What can hang from each mark
pevor: seda
darav: sidam zeve
gofos: darav seda vova
borid: daru galaz seda
vova: gofos
daru: borid sasaz
zeve: darav seda
sasaz: daru
galaz: borid gimek
nuvuru: seda vova
gimek: galaz
seda: borid gimek gofos nuvuru pevor zeve

Every row comes from one small tree of marks. The marks that hang from a mark follow it in brackets, in alphabetical order. Every link used is in the known rows. Which tree was each row made from?
In the rows, 128 means zero.
Known rows
seda{borid{daru} gimek{galaz} pevor zeve}: [ 79  95 145 105 121 180 176 147 151 167 139 138 110 114  81 148 180 110
  70 154 144 168 188  89 151 136 121 204  90 107  67 131 100 100 173 127
 122 148  78 137 119  84 107 116  79  85 143]
zeve{darav{sidam}}: [151 119 135 127 127 130 128 209 104 119 150  78 145 130  88  99  93 162
  94 126  99 156 132 184 169 111 207 123 126 123 136 137 113 126 115  72
 142 155 121  81 117  84  92 108 146 126 112]
galaz{borid{daru{sasaz} seda{gofos{darav}}} gimek}: [ 87  85 202 126 182 133 135 138 139 142 124 155 101  86  65 107 139 112
 135 167 149 165 113  94 200 160 121 129  79 143 165 173 142 170 106 122
 129 126 131  76 113 103  94 101 123 145 128]
borid{daru{sasaz} galaz{gimek} seda{nuvuru pevor}}: [ 77  91 171  94 167 126 134 102 152 193 146 145 122  99  68 107 145 108
 105 169 134 141  87 116 167 117 123 117 116  97 119 123 155 164 140 146
 125 149 111 106 131  77 144  78  70 158 122]
gofos{darav{sidam} seda vova}: [131 105 184 116 137 128 142 190 103 110  74 114 154 110 137 106 145 151
  97 101 147 137 137 176 151 122 204 161 137 101 179 138 111 122 123 125
 136 151  97  66 117  73  72 113 153 115 130]
pevor{seda{gofos zeve}}: [111  79 147 108  82 155 193 142 155 102 127 116 122 119 104 115 134 154
  82 116 124 145 152 126 159 125 144 200 109 146 147 144 106 113 132 103
 137 107 106  96 117  68  81  97  97 135 136]
nuvuru{vova}: [115 107 141 122 107 144 122 178  92 134 121 128 146 109  92 119 105 166
  87 110 111 156 149 182 167 117 196 162 112 160 148 123 117 135 121  77
 109 126  72 110 145  95  61 102 119 114 144]
vova{gofos{darav{zeve} seda{borid{galaz} gimek nuvuru}}}: [125 132 124 103  58 167 152 131 165 157  63 139 140 106 138 152 169  90
 127 132 157 138  84  87 126 108  88 153 101 110 181 170 120 108 127 160
 137 159 107  68 121 110 113 129  81  99 122]
daru{borid{seda} sasaz}: [128  96 152 129 153 113 135 170 119 157 156 149 159  72  84  98  87 139
 128 134 123 164  95 118 206 107 159 116  77 133 153 168 136 129 104  70
 138 123 107 105 108  85  97  98 112 118 131]
borid{daru{sasaz} galaz seda{gimek gofos zeve{darav}}}: [125  90 192 106  98 132 149 103 163 180 167 143  93  97  82 131 143  85
  94 200 134 123  64  57 142 122  86 131 103  86 140 146 143 120 114 153
 157 125 150 107  95 115 160  72 105 125 112]
galaz{gimek}: [101  89 109 141 139 157 139 177 119 125 132 123 138 117  75 112 112 160
 105 100 118 201 137 173 164 127 193 150 109 146 129 141 125 177 119  60
  92 136  86  96 148  70  58 108 110 136 157]
gimek{galaz{borid{daru{sasaz}}}}: [ 90 109 179 134 176 103 102 199  93 149 152 143 124  78  66 125 105 163
 113 152 125 181 164 135 210 132 167 140  82 170 121 154 143 142 119  80
 149 154  99 108 118  89  90  90 109 101 108]
sasaz{daru}: [108  90 113 144 141 165 128 164 105 138 127 114 128  94  95 120 101 180
  85 113 124 164 138 155 188 113 206 167 105 145 157 145  97 140 134  57
 132 148  78  99 133  71  55 101 120  98 156]
daru{borid{galaz seda{gimek gofos{darav} nuvuru}} sasaz}: [121 120 177 113 129 123 161  90 162 185 104 147 127  75 126 129 142  86
 149 183 137 122  45  70 170  93  74 110  91  84 168 146 167 130 111 154
 120 137 143  87 122 122 168  89  87  93  96]
vova{gofos{darav{sidam zeve} seda{gimek nuvuru}}}: [146 135 114 103  61 151 164 155 143  99  63  83 160 105 142 121 133 109
 123 101 161 127  95 117 140 116 163 148 117 109 196 151 121 112 130 124
 137 133 106  60 117  90 102 131 119 138 114]
vova{gofos{seda}}: [129  81 132 130  95 153 134 154 125 111 107 144 135 103  90 120 100 171
 107  94 119 158 122 127 162 120 177 177  97 151 193 183 128 142 118  94
 126 129  70  85 129  74  71  89 106 122 147]
daru{borid{galaz seda{gimek zeve}}}: [123  85 160 117 124 154 180 130 153 157 158 163 129  94  86 137 130 109
  89 145 109 163  84 113 155  98 139 140  88  95 134 142 106 118 125 129
 132 150 128 117 105  83 125  96  84 115 132]
daru{borid{galaz seda{gofos nuvuru pevor}}}: [104  88 155  86 147 136 170  66 147 165 130 138 128  91  95 121 129 119
 117 161 100 130 109  94 163  91 121 134  92 106 157 132 117 131 150 158
 118 137 122  96 131  73 141  89  68  90  97]
borid{daru seda{gimek gofos nuvuru pevor zeve}}: [ 91  69 157  85 106 175 222  65 186 150 118 110 103 118  91 119 170  93
  72 158 152 118 121  62 155 111 105 182 102  80 145 120 114 121 165 159
 119 106 103 119 117  89 130 118  77 138 131]
sasaz{daru{borid{galaz seda{nuvuru pevor zeve}}}}: [ 96  98 158  85 150 173 188  88 158 186 116 122 131  89  96 117 146 114
  73 150 129 121 102 106 167  94 132 152  86 100 141 127  76 114 172 145
 153 156 110 116 109  64 121 101  75  98 140]
gimek{galaz{borid{daru seda}}}: [102  69 205 127 173 124 110 176 111 138 158 166 116 108  48 137 104 152
 102 165  97 161 171 140 197 126 183 138  96 144 142 146 100 144 127 121
 165 160 107 114  79  79  81 102 104 115 103]
galaz{borid{daru{sasaz} seda{gofos nuvuru pevor}} gimek}: [ 57  80 173  98 180 130 178  88 158 150 121 127 116  81  62  86 152 105
 129 149 145 153 139  80 191 139 100 139  86 141 140 151 142 168 146 140
 104 122 116  86 145  70 125 113  85 161 116]
nuvuru{seda{borid gimek{galaz} gofos{vova} pevor}}: [ 88  91 159  90  99 166 159  96 135 142  96 157 115 108 112 141 177  62
 121 113 125 175 229  87 125 151 110 229 107 105 103 121 114 118 167 166
  91 143  55 108 166  81  92  96  92  76 122]
daru{borid{seda{pevor}} sasaz}: [102  94 146 108 164 117 155 139 130 168 157 144 145  81  77 100 107 125
 124 126 136 158 113 108 191 119 148 133  78 118 138 156 127 137 138  93
 119 124  90 110 117  71  98 100  97 117 132]
zeve{seda{gimek gofos{vova} pevor}}: [ 86  90 123 118  93 153 177  93 158 132 107 145 121 109 117 119 154  96
 118 107 124 153 168  89 109 126 135 180 120 103 147 117 121 130 164 153
  86 131  70  98 161  63  82 104 122 117 118]
gofos{darav seda{gimek pevor} vova}: [ 83  96 160 127 126 159 173 128 147 143  60 152 124 115 127 124 179 116
  94  96 181 142 146 131 117 130 146 192 128  73 165 140 123 147 169 167
  98 157  68  98 135  89  75 123 127 101 148]
pevor{seda{gimek{galaz} gofos}}: [100  80 143 130  90 155 153 147 149 129 139 153 104 116  88 150 127 136
 132 139 108 155 181 117 145 119 142 188 121 125 136 124 139 133 151 123
 126 138  93  97 135  66 107  78  76 117 118]
borid{daru seda{gimek nuvuru pevor}}: [ 91  80 151 104 142 161 174 105 165 174 131 126 118 123  78 123 148 117
  83 154 137 127 115 110 162 106 144 150 121  72 143 129 124 131 154 145
 124 148  92 120 114  83 125 120  75 141 116]
seda{gofos nuvuru{vova}}: [113 110 137 108  86 143 157 123 115 132  77 106 148  98 114 110 127 146
 101 129 119 125 140 147 169  99 151 165 113 164 167 116 128 131 125  95
 100  99  82  98 163 102  87 107 107 102 123]
gofos{darav{sidam} seda{borid gimek pevor} vova}: [ 98 112 155 101 135 157 192 156 142 135  71 127 139 114 125 114 201  91
 107  92 165 143 169 123 130 127 143 189 129  68 130 147 102 100 150 174
 104 169  80  73 144  77  97 139 126  99 139]
galaz{borid{seda{nuvuru}} gimek}: [ 83  94 153 128 164 142 175 144 148 127 110 129 145 122  66  90 136 134
 114 114 127 175 144 151 182 112 151 115 103 139 143 152 110 181 124 105
 118 154 111  92 136  76  74 134  97 163 123]
zeve{darav seda}: [141 119 139 146  87 128 125 181 140 140 139 118 121 141  90 120  93 156
 102 122 101 158 129 151 139 116 167 102 128 121 142 149 113 128 129  90
 150 158  96  99  98  96  64 101 128 131 106]

Which tree is each row?
[101  89 129 121 126 144 151 143 114 134 104 142 148  95 123 113 154 139
 113 117 120 159 169 119 167 117 130 188  97 150 146 158 112 118 107  96
  95 121  84  86 160  84  70 128 127  70 131]
seda{borid gofos{vova}}
[ 79 124 183 121 114 153 172 113 159 162  31 142 118 126 145 138 187 106
 101 120 177 118 166 128 117 114 124 189 139  69 147 113 137 146 187 188
 116 169  67 113 141  91  98 126 107  82 124]
gofos{darav seda{gimek{galaz} nuvuru pevor} vova}
[119 116 152 109 119 156 219 103 194 178 109 111 130 128  89 112 151  86
  86 140 149 118 106  97 144 101  99 129  99  71 127 141 106 114 170 138
 127 150 116 127 118 102 132 155  88 125 124]
daru{borid{seda{gimek nuvuru pevor zeve{darav}}}}
[ 84  87 177  61 104 179 135  87 135 171 125 165 107 100  75 153 165  69
  92 145  98 156 173  90 134 158 111 194 106 110 111 115 110  94 146 183
 101 148  73  95 150 109 138  71  62  97 122]
nuvuru{seda{borid{daru galaz} gimek gofos pevor} vova}
[122 107 204 107 169 121 153 196 141 126 163 104 135  97  42  79 137 103
 100 151 129 159 119 129 188 146 149  97 102 134 117 158 114 133 102  96
 161 147 152  89 102  80 115 116 137 184 126]
galaz{borid{daru{sasaz} seda{zeve{darav{sidam}}}} gimek}
[100 144 145 114  59 127 147 176 132 127  83 129 147 105 108 132 132  87
 122 113 126 150 186 149 135 126 144 128 114 165 132 101  98 110 153 129
 138 155  81 105 129  88  69 125 102 132  84]
darav{zeve{seda{gimek{galaz{borid}} nuvuru{vova}}}}
[102 106 137 125  86 139 167  98 165 151 105 138 112 129 114 117 151  89
 121 122 125 134 156  93  91 140 117 153 130  86 146 123 130 126 168 158
 100 150  85  99 151  84  87 111 135 110 106]
zeve{darav seda{gimek gofos{vova} pevor}}
[106 136 150 121 101 120 141 168 167 192 119 135 119  93 107 130 149 100
 135 170 132 141 137  80 174 100  83 120 107 112  87 148 154  80 124 118
 150 162  86 117 110 105 132  99  74 108  89]
zeve{seda{borid{daru{sasaz}} gimek{galaz} nuvuru}}
[151 125 130 121 113 155 119 177  93 110 123 102 148 116  99 131 100 164
 110 129 107 151 112 160 179 121 196 154  96 138 181 154 136 128 112  85
 132 133 101  80 123  88  80 106 131 116 142]
vova{gofos{darav{sidam}}}
[139 137  94  99  48 162 154 152 141 109 124 102 140 118 116 134 126  91
 131 113 130 155 128 109 112 150 174 158 102 110 160 129 104 107 165 128
 135 135  92  82 110  65  75 106 127 150 115]
vova{gofos{darav{sidam zeve{seda{gimek pevor}}}}}
[ 76 111 139 120 144 139 137 159 136 190 156 150 113  92  77 141 155 108
 113 159 141 169 167  87 176 132 115 177  89 113  68 144 144 114 155 115
 113 152  72 119 141  90 121  99  79  84 129]
seda{borid{daru{sasaz}} gimek{galaz} pevor}
[106 105 138 119 152 125 123 193 113 166 151 129 138  79  88 114 127 154
 103 146 130 173 122 114 214 120 132 147  86 145 115 175 139 104  95  63
 131 130  92  98 128 100  96 107 102 101 132]
seda{borid{daru{sasaz}}}
[137 139 178 125 107 121 176 145 175 190 117 119 127 100 101 114 134  78
 117 166 152 119  99  90 164  97  75 107  95  91 111 145 145  98 141 118
 155 143 125 133 105 110 150 121  97 107 108]
daru{borid{seda{gimek{galaz} nuvuru zeve{darav}}} sasaz}
[ 92 127 153  90 127 116 147 131 157 201 138 132 123  95 102 116 165 106
 111 164 123 140 113  88 167 107  79 113 108 113 106 147 137  91 134 148
 148 163  96 100 118  88 131  81  63 111  92]
zeve{seda{borid{daru{sasaz} galaz} nuvuru pevor}}
[ 88  88 145 102 102 154 162 115 163 158 137 158  88 108  84 149 158 100
 126 160 108 158 194  57 138 132 101 170 101 102  95 130 107  94 168 149
 120 146  74 111 117  78 113  87  78  91 103]
zeve{seda{borid{daru} gimek{galaz} gofos pevor}}
[ 99 100 125 128 173 146 123 165 122 151 151 162 138  97  72 133 106 158
 116 125  89 196 104 165 163 119 181 118  91 140 130 145 124 159 116  72
  92 167 113  89 155  69 100  92  98 113 145]
daru{borid{galaz{gimek}}}
[100 104 175 126 124 152 151 148 146 167  70 181 130 108 136 147 191 107
 107 121 147 147 121 124 123 111 108 162 124  80 147 158 118 118 120 178
 114 189  97  80 130 104 102 120 116  76 133]
gofos{darav seda{borid{galaz} gimek} vova}
[103  86 174 124 176 173 128 101 140 170 122 171 106  81  87 137 124 126
 129 165 109 148  87 106 166 136 151 132  84 115 179 152 107 148 132 127
 126 156 132  74 115  80 108  81 103  91 159]
sasaz{daru{borid{galaz{gimek} seda{gofos{darav}}}}}
[108 105 139  90 104 163 134 151 136 143  87 148 128 106 100 135 148 126
 103 122 160 144 135  82 159 157 129 186  81 133 173 183  89  97 149 132
 146 131  84  84  95  95  71 128 104  99 145]
vova{gofos{darav{zeve} seda{borid{daru} pevor}}}
[101 118 109  84  97 157 182 136 123 118  97 101 155  93 147 121 192  69
 128 120 163 149 171  92 123 147 131 198 108 102 133 120  92  97 156 138
  92 121 108  68 161  76  87 152 144  92 119]
seda{borid gimek gofos{darav{sidam zeve} vova} pevor}
[ 93 100 108  90  69 137 172 124 132 120 106 134 152  94 134 109 160  83
 125 104 141 162 185  84 120 142 116 180 103 142 139 131  79  96 157 124
 109 111  79  87 141  60  46 131 130 102 109]
darav{zeve{seda{borid gofos{vova} pevor}}}
[140 131 119  84  91 125 147 200 126 126 126  75 164  99 120 101 137 122
 108 139 114 143 131 126 180 108 157 102 122 132 126 135  84  60 115  82
 171 147 114  66  90  73  93 131 112 137  78]
darav{sidam zeve{seda{borid{daru} nuvuru}}}
[126  97 146 115  79 151 120 150 112 123  82 156 143  98  89 121 103 166
 105  95 110 138 137 144 155 125 182 181  99 169 197 158 122 130 118 109
 122 118  61  97 143  84  72  94 114 128 162]
nuvuru{vova{gofos{seda}}}
[ 84  82 103 118 112 165 182 104 146 127 131 122 114 114  93 125 138 128
 113 117 128 173 154 101 142 126 151 195  98 109 133 127 125 154 163 117
  73 122  75  97 164  75  91 101  99 104 133]
seda{gimek gofos pevor}
[111 115 128  83 108 135 153 139  89  95 101  89 158 102 144 111 155 109
 114 113 154 139 163 135 138 147 186 190 115 126 165 100  98 124 163 114
 112 108 113  71 138  65  71 133 160 102 115]
seda{gofos{darav{sidam zeve} vova} pevor}
[116  98 156  83  75 175 137 110 126 150 117 161 121  99  92 142 151  75
 105 131  92 171 155 113 135 136 120 186 109 129 120 124 112 106 115 151
  96 140  75  86 155 112 119  64  80  96 122]
nuvuru{seda{borid{galaz} gimek gofos} vova}
[122  86 154 138 139 142 135 160 137 149 151 171 130 102  81 144  99 123
 126 144 100 165 140 128 162 110 170 139  90 107 130 135 117 127 136 107
 125 159  94 125 112  81 110 105  93  93 124]
daru{borid{seda{gimek{galaz}}}}
[123 112 144 118  89 141 137 190 123 106  87 122 142 114 125 116 117 149
  98 103 171 163 117 151 154 135 189 158 115 128 178 149  91 141 138  92
 150 128  96  79  83  95  41 112 135 106 130]
gofos{darav{zeve} seda}
[122  66 182 115 151 134 101 151 112 159 178 160 123 112  65 143 107 158
  84 171  92 152  91 143 170 104 187 131 113 110 160 132 115 136 110 123
 158 152 124 100  82  85 111  73  92 125 110]
borid{daru galaz seda}
[160 133 139 122  99 128 141 211 132 132 149  91 143 135  97 101 113 124
 118 126  91 157 149 149 149 113 159 100 127 116 113 155  86  82 113  92
 160 174 105  72  98  86  85 115 137 127  93]
zeve{darav{sidam} seda{borid}}
[102  81 156 125  91 155 195 149 147 118  74 138 142 103 127 108 168 118
  75  83 171 154 137 126 132 117 153 191 125 103 154 151 107 130 135 131
 113 132  82 103 136  77  77 123 132 120 157]
gofos{seda{gimek zeve} vova}
[117 117 188 111  77 153 209 103 173 142  76 118 123 123  89 100 163  72
  91 145 137 107 136  97 146 113  85 144 107 129 161 137 103 120 133 166
 125 126 122 102 137 119 120 146 112 134 109]
galaz{borid{seda{gimek gofos nuvuru{vova} zeve{darav}}}}
[102 119 166 135 103 147 151 107 133 148  51 132 121 108 159 148 168 111
 122 152 150 118 149 118 134 104 116 182 124 103 162 112 159 138 149 147
 110 135  95 109 156 107 101 124 120  65 112]
seda{gimek{galaz} gofos{darav vova} nuvuru}
[133 132 153 125  89 159 102 159  97 141  89 148 136 109  98 145 107 162
 108 129 113 133 120 163 162 137 168 177  95 173 195 146 139 130 114  99
 120 116  81 112 139 114  62 110 128 110 159]
nuvuru{vova{gofos{darav}}}
[106 116 175 103 150 133 164 123 164 184 162 152 123 103  61  99 143  85
 111 148 135 164  88 102 141 136 104 113  89 102 103 149 125 145 150 134
 129 151 135 111 119  80 128  91  90 142 140]
daru{borid{galaz{gimek} seda{pevor zeve{darav}}} sasaz}
[ 94 114 205 131 139 123 120 178 136 180  73 178 119  83 127 145 181 108
 122 148 180 135 141  93 165 134  96 167 115  92 131 162 156  96 124 151
 141 162  85 105 118 116 112 110 117  70 128]
gofos{darav seda{borid{daru{sasaz}} gimek{galaz}} vova}
[106  99 129 130 176 152 111 160 103 167 144 142 135  76  88 142  98 172
 100 141  94 162 101 148 187 104 190 138  88 135 153 150 106 124 125  76
 132 179 108  92 132  66  94  80 102  72 141]
sasaz{daru{borid{galaz}}}
[ 75 102 199 105 125 154 152 101 126 130  71 154 104 113 112 145 173  73
 124 119 141 169 223 115 130 173 129 213 103 110 141 118 122 152 178 188
 105 157  76  99 145  97  81 102 112  84 108]
nuvuru{seda{gimek{galaz{borid}} gofos{darav vova} pevor}}
[132 121 166  83  80 154 214 152 161 102  88  64 132 123 137 103 159 139
  92 135 142 103 131 137 169 108 130 170 131 117 157 126 112  90 133 128
 155 117 128  72 107  82 111 114  93 141 117]
pevor{seda{gofos{darav{sidam}} nuvuru zeve}}
[ 69  62 163 120 179 152 161 131 151 148 151 155 112 118  39 126 140 120
  93 138 123 167 157 113 174 136 162 152  93 104 136 146  98 148 150 147
 120 164  99 108 117  75  94 126  94 137 116]
galaz{borid{daru seda{gimek pevor}}}
